Each row was made from one small tree. Brackets hold a mark, then the marks that hang from it, in alphabetical order. Every link used is in the known rows. Write each row's tree.
Known rows
[W [E [S B]]]: [-10.1  12.7  -6.2 -20.9  -7.9   6.6 -17.4 -17.3   0.3  12.1  -2.5   2.9
   8.3 -17.4  27.9  14.8  -7.8 -10.2  13.5]
[G X]: [ 18.4  10.5   1.7  57.3  -3.1   9.0  -6.5  19.4   1.9  21.7 -30.8  -2.2
   0.9 -20.9 -34.5  37.4  -4.5 -17.9  24.8]
[S B [X [Z E]]]: [ -0.5  41.8  33.7  -7.0  10.0 -12.6 -51.1  -3.3 -45.4  59.2 -12.3  -6.8
 -23.6 -24.9  17.5 -17.0  46.1 -39.1  -1.6]
[X G [Z [E [S B]]]]: [-19.0  15.4  32.3   7.4  20.2  10.3 -18.0   1.7  18.8  48.1  48.2  -8.7
  -8.4 -20.6 -34.1  -0.8  27.2 -65.0 -12.8]
[W E]: [  2.7   1.4  -4.9 -27.2  -1.1  19.9  -1.6  -9.0  15.9  17.5 -25.0   9.4
   3.0 -19.8   3.3  31.8 -12.6  -8.8   9.7]
[T G]: [ 10.7  -4.2 -10.2  -9.3  13.1  -0.4  36.4  22.3 -17.6  47.4 -18.1   8.0
  15.9 -31.8  -8.8  39.3  -9.3 -14.8  10.8]
[B [S [X G Z]]]: [  9.3  33.2  19.1  15.1   5.3 -27.8 -25.9   4.3 -40.0  41.8 -30.8  -2.8
 -22.4 -45.8  14.3   3.9  22.0 -29.2  -8.3]
[E [S B [X G]]]: [-13.6  38.0  -4.4  -0.3  -2.8 -39.9 -29.2 -12.7 -38.2  28.6 -12.5  -5.7
  -6.9 -24.3  41.3  -4.7  21.8 -34.1  -5.8]
[U [W [E S]]]: [  4.9   9.4 -15.2 -35.7  -2.0   5.0  -0.9  -1.6   3.2   9.2 -49.0  -1.6
  31.7 -12.8   8.9  43.1 -32.3  -1.8  15.1]
[U [W E]]: [ 11.8   7.2 -15.6 -36.6   1.9  10.4   5.0   1.1   8.6  19.2 -58.8   2.0
  26.4 -14.4  -0.2  52.3 -34.2   1.4  12.3]
[T [W E]]: [  0.3 -10.7  -8.0 -20.4   4.8   7.8  19.8   4.0  17.9  42.4 -35.0  13.0
  29.2 -20.6   4.3  43.0 -43.2  -4.0   2.4]
[B [S [X G [Z E]]]]: [  6.5  31.5  27.2  17.5   8.6 -20.2 -33.0   6.0 -41.7  42.9 -17.4  -2.9
 -20.6 -40.5   8.5  -2.8  30.6 -32.3  -9.6]
[F W [Z E]]: [  1.1 -18.8   2.7   9.7   9.6  30.4  15.4 -16.8  37.4  11.3  36.5  -3.2
  10.7  12.7 -29.5  21.8  32.4 -30.1  12.7]
[X G]: [ -2.1   5.7 -14.1   0.3   7.4 -13.4  18.0  -1.6  16.1  35.3 -20.5   4.0
  -8.6 -25.9 -17.6  34.9  -4.9 -37.7 -16.0]
[F Z]: [ -3.6   8.7   0.6 -23.7  -0.2   6.9  10.5  -3.7  10.7  18.5   8.4  -4.2
   3.4  -8.8 -20.5  28.2  27.9 -28.3  11.1]
[T [G [X [Z [E S]]]] W]: [  4.8  -6.6   8.5  42.4  25.1  15.9  23.0  46.7   7.9  72.3  15.9   6.3
  54.9 -32.4 -38.5  45.1 -29.7 -13.1  18.2]
[X Z]: [  4.7   5.4  32.7 -16.5   9.7  13.1   1.9   7.6   6.8  36.2  -7.6  -6.5
 -17.2 -24.7 -22.4  11.9   8.7 -44.8  10.1]
[Z [E S]]: [-10.0   0.5  24.5  -0.6   5.8  14.0 -17.5   2.8 -30.9  11.5  14.7  -5.6
   4.4  -1.7  -6.2  -8.0  25.1 -40.7   8.3]
[F [Z [E S]]]: [-16.1   8.6  16.3 -16.4   4.7  18.3  -9.9  -2.9  -0.4  11.6  45.4  -8.9
  12.9   3.1 -23.8   7.4  47.2 -38.4  11.8]
[S B X]: [  5.6  40.6   0.9  -6.2  -2.7 -35.4 -32.4  -9.4 -55.1  47.4 -51.4  -1.3
 -21.0 -27.2  40.6   0.6  27.7 -20.6  -1.0]

Write each row's tree
[ -7.7  46.0  23.0   2.5  15.1 -20.9 -47.2  -5.6 -23.7  69.4  -1.2  -4.5
 -22.8 -30.5   5.6  -8.4  44.0 -47.0 -18.5] -> [S B [X G [Z E]]]
[ -7.3  -2.4   3.8  12.9   6.6  15.9  -6.1 -23.5  17.8  12.1  43.5  -7.1
  11.8  12.4  -5.3   5.6  44.5 -31.2  12.2] -> [F W [Z [E [S B X]]]]
[  8.4  -6.1  -4.2  26.5  23.1  26.4  24.7  39.6  34.9  75.4   4.5  15.6
  57.0 -39.3 -35.8  62.8 -47.4   4.3  20.4] -> [T [G [X Z]] [W E]]
[-10.3   7.4  32.5   3.4  24.9  18.9  -7.1   7.6  30.3  52.1  33.9  -4.3
 -12.8 -22.7 -51.2  10.8  23.0 -63.4 -16.1] -> [X G [Z E]]
[ -8.3  34.8   3.1  -6.2  -6.8 -35.2 -32.2 -11.3 -52.8  21.3 -23.6  -7.2
  -6.8 -20.1  48.2 -11.1  24.3 -28.5   6.5] -> [E [S B X]]
[-15.7  40.2  11.4  -3.0   2.2 -33.2 -33.6 -10.0 -28.0  35.3   0.8  -9.0
 -10.4 -27.3  30.0 -11.1  27.3 -43.3  -2.6] -> [E [S B [X G Z]]]
[-10.0   3.0 -10.1 -18.8   7.1  -6.4   4.6  -1.1  13.7  42.4 -24.3  12.1
  31.9 -24.7  15.8  33.0 -33.5 -11.3  -6.0] -> [T [W [E [S [X G]]]]]
[  3.0  15.5 -17.0 -32.9  -3.8   2.2  -6.9  -4.9  -1.7  14.7 -44.4  -2.6
  30.2 -12.8  17.8  40.8 -29.6  -0.6  14.9] -> [U [W [E [S B]]]]
[  3.3  44.6  23.1  -9.9   4.4 -24.8 -40.7  -5.2 -39.8  58.1 -30.9  -6.1
 -25.9 -31.7  25.7  -7.4  33.9 -34.4  -0.1] -> [S B [X Z]]
[  5.0  -5.4  -3.5   4.9   2.4   9.0  -4.4 -26.4  27.1  14.9  -7.4   2.8
   0.5 -11.0  23.0  14.5  -6.3 -16.4  13.6] -> [F [W [E [S B [X Z]]]]]
[  2.9 -15.6 -15.9  -8.2   2.4  29.9  20.7 -27.2  64.3   7.0  21.6   4.3
  14.6   2.3 -13.6  41.4   7.4 -11.2  16.5] -> [F [W E] Z]
[  6.3 -10.5  -1.1   0.9   5.0  14.2   0.2 -22.8  33.9  10.6  -8.0   4.0
   2.4 -10.4  15.0  17.5  -7.8 -18.5  13.5] -> [F [W [E [S [X Z]]]]]
[ -9.3  11.4  48.2  -3.6  11.6  20.2 -23.2   4.5  -9.6  33.5  32.4 -12.3
  -9.0 -13.5 -19.1 -13.2  30.2 -53.0  10.0] -> [X [Z [E [S B]]]]
[  7.5  13.7  35.7  58.4   8.4  28.1 -29.8  23.3   9.1  27.5  17.2 -10.0
   2.2 -18.1 -50.6  13.8  16.9 -38.0  26.9] -> [G [X [Z [E S]]]]
[-14.8  22.3  19.3   5.9   7.6  -5.2 -37.9  -4.4 -40.2  29.6  13.5  -5.4
  -0.4  -9.0   9.3 -15.8  39.1 -41.6  -3.3] -> [Z [E [S B [X G]]]]
[-10.5  26.7   6.8 -25.9  -1.4   2.3 -34.7 -16.7  -5.4  23.3  -3.7   1.5
   1.6 -24.0  29.7   2.8   7.9 -16.6   9.8] -> [W [E [S B [X Z]]]]
